Every row comes from one small tree of marks. The marks that hang from a mark follow it in brackets, in the order of their numbers. Every link used is in the known rows. Which tree was each row made from?
In the rows, zero is written as 128.
Known rows:
z220{z680{z563}}: [155 120 146 138 104 133 170 125 100 121 134 128 153 133 111 131 129 117
 125 117 121 126 155 100]
z509{z472{z50{z680}}}: [136 137 151 120 119 143 186 180  99 109 137  98 136  96 128 148 115 164
 123 101  97 101 159 175]
z50{z563}: [105 151 140 123 115 131 146 123 143 123 137 135 125 123 136 145 139 116
 119 115 125 114 158 139]
z220{z563{z472{z50} z509} z831}: [152  87 150 139 151 134 143  78  64  57 161 130 133 109  69 108 122 124
 142 145 117 158 160 150]
z563{z509{z472{z50{z680} z220{z831}}}}: [167 120 163 104 129 152 172 130  78  53 174  94 131  78  71 125 105 176
 130 134  77 103 172 191]
z50{z220 z509 z680}: [133 170 151 105  96 153 154 146 155 135 154 111 137 105 118 146 166 183
 159 144 126 111 171 154]
z831{z472{z50} z509}: [111 115 117 119 134 140 171 158  99 118 162  87 105 135 106 127 123 153
 117 122 123  90 155 136]
z220{z509 z563 z831}: [163 104 176 126 112 132 165  72 117 103 163 121 133 134  57 116 154 116
 109 137 110 132 184 109]
z472{z220{z563}}: [128 129 127 133 119 149 131 108 150  82 178 130 125 110  93 127 126 128
  99 116 118 141 162 132]
z831{z220{z509 z563 z680} z472}: [197  94 130 118  67 150 203  81 107 130 181  69 122 139  53 123 147 137
  96 113 151 112 222 127]
z831{z220{z563 z680} z509{z472}}: [191 128 117 108  64 107 206 105  87 127 180  54 138 147  63 101 113 155
  85 107 110  99 186 153]
z680{z50}: [115 118 131 135 141 147 128 148 121 133  95 130 132 151 112 118 119 133
 128 132 123 128 137 115]
z50{z509 z563}: [ 92 173 146 110 116 135 156 121 145 117 153 122 123 125 125 148 158 127
 146 121 121 104 173 139]
z472{z50{z563}}: [ 85 140 148 128 136 154 153 158 137 102 143 129 126 114 142 154 141 119
 125 110 103 114 171 152]
z680{z50{z220{z831} z509} z472 z563}: [ 99 136 172 131 110 178 169 140 112 111 110 153 133 156  67 118 130 184
 172 147 138 117 192  77]
z680{z220{z831} z563{z472{z50} z509}}: [141  87 153 127 143 155 159 113  32  47 131 149 139 115  60 127  83 137
 170 176 106 140 146  94]
z831{z220{z563 z680{z50}} z509{z472}}: [178 116 121 115  76 125 205 127  81 133 148  58 142 171  46  91 105 160
  84 108 105  98 194 138]
z509{z472{z220{z680}}}: [171 134 132 110 116 147 154 123 103  80 164  94 144 129  93 117 107 163
 110  85 105 112 163 167]
z509{z472{z50{z220{z563} z680}}}: [138 151 159 125  91 160 194 172 125 106 166 112 135  85 114 157 130 179
 113  95 101 118 193 185]
z563{z509{z472{z220{z680{z50}}}}}: [164 120 130 107 131 153 146 117  58  79 137  95 139 143  63 110  90 164
 125 111  92 111 154 173]
z220{z680{z563} z831{z472{z50} z509}}: [162  93 160 129 112 144 216 137  70 100 166  86 137 140  64 104 127 143
 113 124 113  91 201  98]
z831{z220}: [145 116 109 125 101 134 139 127 141 137 136 106 121 130 120 123 126 133
 125 143 138 126 144 129]
z831{z472{z220{z680}} z509}: [167 118 115 102 113 144 161 115 106 100 188  70 124 142  69 102 122 167
  99 114 130  87 174 139]
z220{z509{z472} z563 z680{z50}}: [169 115 165 122 106 148 200 110  67 111 135  92 149 167  47 122 126 143
  98  87  96 112 199 137]
z563{z509{z472}}: [142 140 121 112 117 110 149 107  63 114 138 115 114 123 110 134  97 144
 138 123 112 112 114 170]
z831{z472{z50 z220}}: [110 110 117 129 145 183 144 157 131  76 172 110 103 108 111 138 119 155
 119 107 129 114 171 146]

Which tree is each row?
[159 102 119 125  74 149 193  89 122 131 179  88  97 134  69 138 141 134
 101 126 156 112 201 116]	z831{z220{z509 z563} z472}
[122 146 154 131  74 158 179 156 122 132 129 149 135 103 114 157 123 183
 144 132 150 111 164 109]	z50{z220 z680{z472 z563}}
[114 122 159 126 133 173 148 106 126  67 145 127 131 137  31  94 124 174
 132 130 127 127 207 100]	z680{z50{z509} z472{z220{z563 z831}}}
[152 113 173 104 140 162 148 100 103  46 179 103 144 101  73 118 138 133
 126 131  78 117 204 180]	z472{z50{z563{z509}} z220{z680 z831}}
[159 105 135 123 129 155 136  93  90  79 150 111 143 128  49 107 116 136
 110 128 100 140 175 148]	z472{z220{z563{z509} z680{z50}}}
[159 124 127 109  84 138 185 113  96 123 157  81 114 150  90 139 123 150
 122 122 116  97 162 146]	z831{z220{z509{z472}}}
[138  96 156 123 123 149 158 120  56 100  88 154 137 136  47 115  78 136
 150 186 101 125 146  65]	z680{z50 z220{z831} z563{z509}}
[175  81 190 125 118 156 179  86  75 105 116 109 158 166  16  93 134 155
 110 120 122 124 217  98]	z220{z509 z563 z680{z50 z472} z831}
[ 95 130 123 114 133 173 156 126 110  65 187 114  92  94 106 156 122 141
 127 117 118 100 182 178]	z831{z472{z50{z563{z509}} z220}}
[117 124 158 144 113 156 191 180 113 111 137 128 141  89 127 158 132 130
 130 129 102 113 162 113]	z472{z50{z680{z563}}}
[186 109 186  92 104 151 176 115 103 109 129 107 152 114  50 127 128 163
 129 172 102 105 178 101]	z50{z680{z220{z509 z831}}}
[166  98 159 118 117 144 172  88 104 119 152 106 112 143  70 117 144 141
 123 133 144 105 180 110]	z220{z509 z831{z472}}
[116 137 139 107 116 174 180 139 115  74 186 101 103  69 102 163 128 157
 122 123 116  87 199 187]	z831{z472{z50{z563{z509} z680} z220}}
[145 102 166 111 129 165 142  88 111  68 161 117 126 138  50 116 129 168
 130 137 124 112 175 114]	z680{z472{z220{z509 z831}}}
[ 88 130 133 141 147 185 158 140 100  28 188 130 129 120  95 146 132 140
 168 124 108 128 169 114]	z680{z563{z472{z50{z509} z220}}}
[157 133 143 104 120 151 161 142  64  95 154  98 138 118 106 138 116 177
 148 108  88 116 161 208]	z563{z509{z472{z50{z220{z680}}}}}
[154 136 154 123 104 160 182 151 106  95 168 103 148 117 102 136 130 167
 112  76  96 131 199 185]	z509{z472{z50{z220{z563 z680}}}}
[140 108 187 125 120 172 166 113 132  85 180 123 133 124  68 135 168 145
 124 134  93 137 210 139]	z472{z50{z220{z509 z563 z831}}}
[152 122 131 131 112 147 160  96  71  60 174 133 134  95  85 143 109 142
 149 154 127 125 136 131]	z50{z680{z563{z472{z220} z509}}}
[154 121 137 135 105 123 172  99  54  99 141 136 137 104 100 143 113 132
 156 156 137 125 127 124]	z50{z680{z563{z472 z509}}}
[113 135 129 112 130 126 178 165  80 103 156  85 121 141 110 131 108 157
 118 107  83  87 138 160]	z831{z509{z472{z50}}}
[173 132 172 115  99 145 149 130 153 131 138 123 146 104 105 117 149 173
 133 151 127 124 174 144]	z50{z220{z831} z680}
[129 117 136 128  85 168 194 141  88 127 109 102 143 161  64 118 117 166
 156 134 143 106 199  79]	z831{z220{z680{z50{z509} z472 z563}}}
[108 152 138 112 118 131 167 123  70 116 114 125 113 141 103 140 100 138
 129 113 103  98 150 167]	z680{z50{z563{z509{z472}}}}
[177  94 168 128 139 144 142 121 106 123  95 112 164 158  74  78 129 140
 121 132 115 131 176 115]	z220{z680{z50} z831}
[184  99 158 137  98 139 195 104  91 119 141 118 137 131  79 105 124 132
 119 118 151 115 192  89]	z220{z680{z563} z831{z472}}
[110 121 129 134 109 126 157 106  58 113 123 151 115 119 100 147  95 138
 156 144 140 115 119 103]	z680{z472 z563{z509}}
[147  91 147 132 130 139 169  97  83  90 164 116 106  98  70 117 122 132
 123 135 130 131 182 144]	z220{z563{z509} z831{z472{z50}}}
[144 125 146 129 109 157 149  82 111  92 178 131 131 146  79 141 154 147
 134 125 138 147 173 140]	z50{z220{z509 z563{z472}}}
[176 105 157 104 117 113 161 100  79 117 134  89 153 156  58  79 119 172
 121 134 128  99 166 117]	z220{z680{z472} z831{z509}}
[127 143 161  90 110 136 192 142  79 106 113 105 135 165  48 105  82 168
 107 133  87  75 181 112]	z680{z50{z563} z220{z831{z509{z472}}}}
[147 133 145  92 108 147 174 129  69 103 133 108 127 143  74 149  96 162
 131 125  99  99 147 123]	z680{z220{z509{z472}}}
[191 104 162 127 117 146 145  81 135  70 178 110 157 114  54  89 137 134
  94 117 113 144 201 131]	z472{z220{z563 z680 z831}}
[133 100 143 139 136 156 160 109  82  56 156 125 140 171  40  87 106 144
 125 152 113 115 162  77]	z680{z50 z563{z472{z220{z831{z509}}}}}
[158 106 105 142  99 131 148  90 121 105 160 113 126 131  93 114 123 127
 120 131 160 152 161 128]	z831{z220{z563{z472}}}
